Each row was made from one path, in order. Every step used is in the known rows, and no mark comes twice. Write each row's path.
In the rows, 128 means zero.
Known rows:
davez pobag mazub biku: [168 143 118 144 188 140 105 146 177 135  69 103 129 145 108 124 148 147
 103 124 129 155 143 145 119 149  73 109 133  98 147 151 175 103  90 120
  85 112  79  98  92 125 130 149]
pobag bigipel lifigor kezev: [127 137  86 120 124 132 101 127 128 115 116  90 122 118  87 111 199 102
 160 145 129  93 141 113  89 172 133  90 187 120 151 207 192 123 175 114
  88 184  90 130 146 103 110 153]
kezev lifigor bigipel davez duga: [137  90 164 153  58  94 144 164 100 119 130  93 204 118 172 122 131 131
 139  89 100  79 111 103 198 114 129 132  73 148 155 146  66 123 140 137
 137  99 159 107  30 149 109  94]
pobag mazub: [141 104 132 153 157 141 106 127 154 135  75  93 145 140  98 137 109 155
 126 127 122 141 126 140 137 144  98 105 120 143 112 130 153 136 117 142
 110 121 134 128 119 144 144 138]
metafe topa davez: [ 93  94 109  74 149  94 148 117  93 115 120 158 135 101 133 127  76 182
 152 109 121 127 139 128 147  83 142 120 197 217 122 151 146 152 143 161
 190 118 142 162 111 138 213 151]
metafe topa davez bigipel lifigor: [101 130  87  68 170 100 154  77 100 109  98 131  94 121 111 113 128 153
 121 135 148 113 177 149 126  71 140  99 203 205 143 205 161 163 164 118
 180 142 127 218 144  89 187 171]
topa davez kotu lifigor: [117 151 133  96 132 120 153 104 119 100 147 199  59 124 125 128 111  99
  59 128 166 147 169 120 135 109 166  97 160 159 111  92 128 155 100 149
 170 117  97 133 161  95 143 135]
topa davez bigipel: [137 158  96  68 149  92 133  88 151  83  91 168 133 110 108 134 144 174
 124 126 147 125 117 119 156 101 128 121 161 185 162 145 135 131 113 111
 146 117 106 149 162  84 178 173]
duga davez: [148 135 129 123 153 123 125 120 117 147 146 142 154 112 149 135 127 176
 183 119 119 163 113 148  96 126  98 117 145 113 144 108 154 127 136 145
 129 124 169 122 168 148 106  92]
lifigor bigipel duga davez: [116 131 164 140 115 130 104 143 130 172 163 105 156 128 144 138  80 128
 202 124  89 146  91 111 108 124 114 172 114 127 105 101 125 134 139 117
 124 124 185 105 129 145 104  90]
davez bigipel lifigor kezev: [168 150  92  98 127 123 131 115 170 105  93  93 116 125  81 118 194 120
 127 135 127 107 152 127  83 154 106  83 159 122 143 188 176 139 156  98
 106 169 129 144 190  80 129 159]
rorug fudo: [123 114  97  94 147 121 136 146 112 125  96 166 184 115 115 150 116 166
 158 134  95 145 101 148 104  95 135 118 132 144 131 119  97 132 143 217
 118 139 146 120 190 166 160 137]
metafe topa davez kotu: [ 76  87 113 110 119  97 184 121 115  99 126 163  81 109 132  99  84 144
 106 117 150 148 145 138 125  92 147 126 219 209 108 123 131 154 115 170
 173 109 146 181 141 137 195 148]
kezev lifigor bigipel duga: [110 123 166 111  88 122 120 164 158 150 109 119 186 146 124 141  94 125
 170 126  60  68  91  82 144 109 124 154  74 130 129 113  73 181 162 137
 128  97 156  91  93 103 151 119]
topa davez: [130 135  98  79 152  96 132 113 111 110 120 169 138  97 122 141 101 180
 142 118 135 133 114 118 151  98 122 117 176 186 148 123 142 140 122 167
 153 117 127 121 147 118 175 135]
metafe topa: [100  82 118  94 134 123 153 124 124 131 111 127 136 113 126 132 105 167
 161 118 103 103 135 153 121 108 131 124 162 165 119 162 140 155 156 149
 166 111 171 175 126 151 179 145]
kezev lifigor bigipel davez: [132  69 126 123  85 113 142 152 110 141 114 125 185 113 147 141 142 138
 121  92  91  55 122 104 182 129 124 123  72 119 144 116  63 146 121 153
 139  91 132 115  67 155 131  84]
duga davez kotu lifigor: [140 157 159 142 135 152 144 103 121 138 172 175  79 137 148 128 142  94
 109 128 147 176 165 161  87 142 150  98 124  85 108  70 136 139 117 121
 143 126 141 134 195 121  80  93]
mazub biku: [155 123 127  55 141 123 134 150 151 156 100 155 116 100 123 140 131 147
 138  94 111 101 124 147 123 143 113 112 158 113 170 138 175 137 112 155
 126  92 139 111 152 153 125 123]
davez duga: [141 139 156 123 108 101 142 134 134 108 122 100 158 122 151 130 103 160
 165 120 121 132  97 150 143 105 116 132 140 166 163 171 141 121 153 137
 127 127 183 120 123 135 122 138]
bigipel lifigor: [130 122 102  96 164 125 134 120 104 148 113 112 113 118 116 139 115 147
 146 143 125  97 143 159 101 114 106 103 157 127 163 169 159 163 161 162
 128 143 162 160 169 128 113 117]
kotu lifigor bigipel davez pobag mazub: [137 106 126 195 141 153  87 120 116 141 117  79 137 159 119 146 145  92
  58 126 141 128 176 114 182 145 137 116  51  92  78 140 101  96  73  81
 122 129  63 128  13 127 115 116]
pobag bigipel duga davez kotu: [ 91 166 139 169  98 154 124 142 141 121 162 130  75 137 160  96 139  92
 155 155 147 174  97 137  59 165 153 169 139  78 124 116 144  98 167 105
  67 160 120 139 172 131  87 146]
lifigor fudo: [147 114 112 102 109 149 102 120 166 148  96 130 140 122  87 121 136 136
 182 133 123  86 110 151 111 122 101 150 117 164 155  95 110 104 169 170
 123 122 136  94 154 152 158 127]
lifigor kezev: [157 111 109 104 105 107 124 150 173 110 112 126 152 108 101 131 152 147
 158 109 103 120 113 108 113 162 111 101 154 137 119 139 155 128 127 140
 112 138 144  95 161 127 151 138]
duga davez pobag bigipel: [135 179  84 169 166 131  95 111 123 103 141 120 163 147 144 122 206 167
 186 164 157 166 104 153  89 136 111 139 149  73 167 144 150  64 142  79
  84 155  80 133 122  99  96 142]
duga davez pobag mazub: [164 154 113 214 196 138  96 116 145 124 109  96 169 161 137 122 148 176
 156 145 135 211 132 151  96 138  64 117 118  95 117 109 152  96 103 108
  95 141 108 109 107 124 110 125]
kotu lifigor bigipel davez pobag: [134 109 110 145 125 144 112 126 103 135 154 119 143 135 138 157 149 107
  82 124 135  96 152 123 173 130 150 138  76  81 111 137  84  99  92  95
 139 121  91 143  49 113 119 113]
pobag davez bigipel lifigor: [143 137  88 116 185 142 153 109 103 119  89 122 102 135 101 123 166 137
  83 171 171  94 144 167 109 140 138 104 141 105 168 172 139 144 134 113
 133 168 105 182 177 134 113 169]
bigipel davez pobag mazub biku: [173 113  93 160 155 143 104 160 144 135  85 101 106 112 149 116 158 132
  76 114 140 156 165 146 138 186  88 119 111  74 134 157 154  70  79 137
  71 115  59 112  61 165 124 146]
metafe biku: [ 88 102 119 114 132  92 160  90 155 133 116 135 141 117 129 140 122 203
 124 112 102 144  75 124 169 118 138 162 129 146 160 134 158 164 138 167
 113 102 152 146 171 146 114 114]

Which path is each row?
[139  96 150 113 115 107 133 143 142 138 104 129 210 145 110 142 137 153
 155 111  74  58 106 101 162  97 115 113 105 147 159 113  80 175 123 135
 150  83 150 102  96 116 134  86]
kezev lifigor bigipel
[166 166 108 124 146 166 100  72 147 156 114 105 116 130  96 104 199 119
 177 154 146 126 157 180  59 119  90 134 125 126 171 109 144 105 190 119
 120 163 141 134 197 117 101 113]
duga davez bigipel lifigor fudo
[144 126 142 154 131 112 149 145  91 101 125 111 155 128 143 123 104 153
 127 141 158 134  94 144 156 128 138 130 137 147 158 154 140 117 133 141
 144 144 151 117 113 185 122 151]
pobag davez duga
[141 154 126 101 100 113 140 121 149  84 157 185  74 117 108 113 146  80
  67 116 155 161 174  78 125 150 163  89 173 163  82  94 149 143  88 135
 157 141  78 100 164  87 158 142]
topa davez kotu lifigor kezev
[142 176 174 147  83 155 124 153 169 125 186 149  67 134 156 113 133  46
 126 122 119 197 164 100  53 194 147 131 107  75  48  79 155 134 146 113
 106 164 126  83 192 106  98 134]
bigipel duga davez kotu lifigor kezev
[128 159 147 120 132 139 106 141 132 151 158 134 124 113 171 136  89 147
 201 131  96 172 102 137  81 141 115 158 110  97 111 110 148 132 174 141
 106 138 168 108 166 138 118 132]
bigipel duga davez
[137 159  72 111 176  92 120 112 122  81 116 161 156 121 130 130 124 195
 137 146 150 147 108 122 140  87 102 134 170 156 161 134 123 105 111 147
 131 124  90 115 126  83 176 158]
topa davez pobag
[133 104 180 135  68 126 126 129  78 139 176  97 140 121 159 143 112  82
 105  92 126 105 149 121 205 123 169 129  81 131 117 166 101 105 120 103
 158 123 148 133  44 147  88 103]
kotu lifigor bigipel davez duga
[129 146 137 109 121  72 134 114 105  86 132 132 153 104 149 125  78 169
 158 114 139 154 106 118 171  77 123 126 171 220 166 158 146 120 138 147
 151 126 155 109 109 113 150 146]
topa davez duga
[ 91 120 178 164 100 164 147 157 114 146 159 141  62 161 115 126  77  30
  46 158 148 111 132 108 140 146 199 152  93  99  66  93  84 157  95 104
 149 139 112 131 123 159 111 137]
pobag davez kotu lifigor bigipel duga
[122  51 113 127 101 124 129 142 101 152 131 105 148  95 131 149 122 134
 117  95 119  78 109 119 172 139 130 141 113 129 126 130  99 108  96 147
 130 107 158 147  90 175 119  85]
lifigor bigipel davez
[ 92 109 138 109 101 150 142  87 127 125 136 180  53 134 101  96 109  71
  98 129 162 126 195 137 126  96 171 138 158 215  84  78 104 134 154 165
 200 123  97 137 129 125 205 149]
metafe topa davez kotu lifigor fudo
[ 86 149 175 115  94 128 133 131 120 133 168 160  62 139 117 126  57  51
  74 135 135 135 143  79 153  99 185 151 126 166  76  93 103 160 105 118
 160 117 110 120 123  92 145 127]
topa davez kotu lifigor bigipel duga
[ 92 186  91 141 126 146  88 147 161  91 123 111 129 143 135 123 149 132
 169 177 131 124  79 125 106 141 140 181 120  84 147 187 121  86 183  92
  54 157  71 123 104  71 141 209]
davez pobag bigipel duga
[125  76 148 152  71 104 135 142  93 128 149  74 159 102 157 123 105 129
 132  83 125 107 102 126 193 119 133 147 107 160 140 164 105  86 118 122
 129 119 184 136  50 170 100  94]
lifigor bigipel davez duga
[109 140  91 111 153 140 115 111  96 136 116  97 107 128 101 131 161 127
 149 156 150  85 131 155 106 133 138 105 172 115 181 197 163 136 181 124
 103 159 103 173 138 112  96 142]
pobag bigipel lifigor
[133 189 119 155 150 136 103 146 143 123 155 129 150 136 169 128 109 163
 195 156 106 188 101 144  68 130  90 174 106  75 127 119 132 103 160 117
  82 148 141 103 151 102 122 151]
bigipel duga davez pobag
[143  87 113 212 131 131 109 150 131 120  76  77 207 160 135 127 163 139
  94 127 106 107 138  93 179 139  93 116  50 101 121 121  62 106  92 115
 100 106  68 102   4 125 133 107]
kezev lifigor bigipel davez pobag mazub
[113  95 160 159 130 154 165 133  96 140 150 148  84 160  95 131 121  62
  32 148 169  98 144 125 156 135 185 113 123 106  93  83  97 153  60 112
 175 123 111 143 129 167  96 104]
pobag davez kotu lifigor bigipel
[125 156 153 233 160 141  72 145 152 154 132  54 170 177 128 126  96 124
 164 152 106 197 102 109 107 127  82 167  86 104  88 112 126  98 115  81
  90 144 122  95  63 122 110 112]
lifigor bigipel duga davez pobag mazub
[ 98 122 175 175  93 140 144 154 139 164 168 107 104 138 144 109  84  90
 148 128 110 169  96 120  88 127 120 178 125 115  91  76 113 127 117 120
 110 127 186 127 165 145  89  82]
lifigor bigipel duga davez kotu
[107 100  82 120  98 142 116 134  97 114 122 122 113  89 150 129 172 137
 131 115 151  91 110 137 150 175 161 130 125  99 153 166 129  80 145 129
  86 142  85 156  95 161 125 149]
pobag bigipel davez
[165 116 146 109 174 140 113 148 160 164  70 114 108 126  99 132 123 131
 112  97 120 141 146 139 132 162  92  94 140 125 137 138 195 132  96 146
 107 101 110 100 115 169 129 131]
pobag mazub biku
[127 155 121 113 137 150 131 145 152 102  92 140 101 132 124 132 122 129
 100 158 145 116  98 139 127 160 154 162  92  97 124 146 110 131 143 102
 113 156 108 141 159 138 152 216]
pobag davez bigipel duga
[160 168  75  80 141  91 124  98 143  87 100 128 110 110  84 112 182 131
 117 131 144 121 164  98 109 134 114  85 189 174 142 177 183 138 135 115
 136 172  96 135 181  63 163 165]
topa davez bigipel lifigor kezev
[117 157 192 127 118 157  98 125 117 178 190 133 127 145 141 153  87  83
 169 121  93 144 134 106 126 123 155 149  75  96  83 102 128 152 145  86
 151 130 156 105 114 115  94  95]
kotu lifigor bigipel duga davez
[123  84 141 106 101 150 120 122  86 161 156 129 120 114 133 160 129  85
  92  90 125  81 156 113 191 139 168 117  77 108  98 132 103 132 100 118
 159 110 123 140  79 150 108  92]
kotu lifigor bigipel davez
[128 126 181 157 126 147 143 108 115 161 182 147 104 155 122 130 135  74
 100 124 140 148 152 128 113 117 153 111 123 108  96  66 119 136  86  97
 160 111 161 135 149 131  62  47]
duga davez kotu lifigor bigipel
[113 125 107 113 134  96 166 120 134  91 126 169  85 111 125 109 105 145
  92 126 162 148 125 124 128 105 126 125 188 181 135  93 123 137  96 175
 141 113 130 136 175 123 154 134]
topa davez kotu
[127 122 140 142 143 160 164 135 109 118 143 173  66 147 126 127 137  80
  27 153 183 129 161 150 128 158 181 104 120  90 101  91 116 147  93 140
 158 136  94 146 167 160 112 144]
pobag davez kotu lifigor
[124 140 182 137 108 127 111 156 136 159 147 129 194 139 153 136 108 133
 205 122  58 123  97  92 118 116 111 152  72 110 127  82  96 167 164 125
 127 108 164  74 108 119 115  86]
kezev lifigor bigipel duga davez
[125 138 145 114 124 148 158 119 150 120 139 168  72 139 125 139 134  85
  70 132 145 127 157 148 118 131 158 103 121 110 110 101 117 153 115 133
 140 115 125 149 180 110 111 127]
davez kotu lifigor
[104  47 115 156  77 130 169 146 113 142 140 106  95 107 135 113 122  99
  64 104 144  94 115 133 146 144 139 142 128 125 119 102  86 103  74 142
 116 107 158 162 122 178 107  79]
lifigor bigipel davez kotu
[164 160 122 109 154 132 126  89 158 115 121 144 143 130 132 141 178 174
 161 126 131 157 113 152 101 126 104 124 128 114 155 121 145 113 132  86
 119 136 153 151 187 108 107 128]
duga davez bigipel
[134 176 153 173 127 123 106 155 147 134 148 124 216 168 157 128 132 144
 195 151  74 136 103  96 107 101  87 167  67  81 133  94  76 137 153 102
 109 119 130  75  88  80 118 104]
kezev lifigor bigipel duga davez pobag
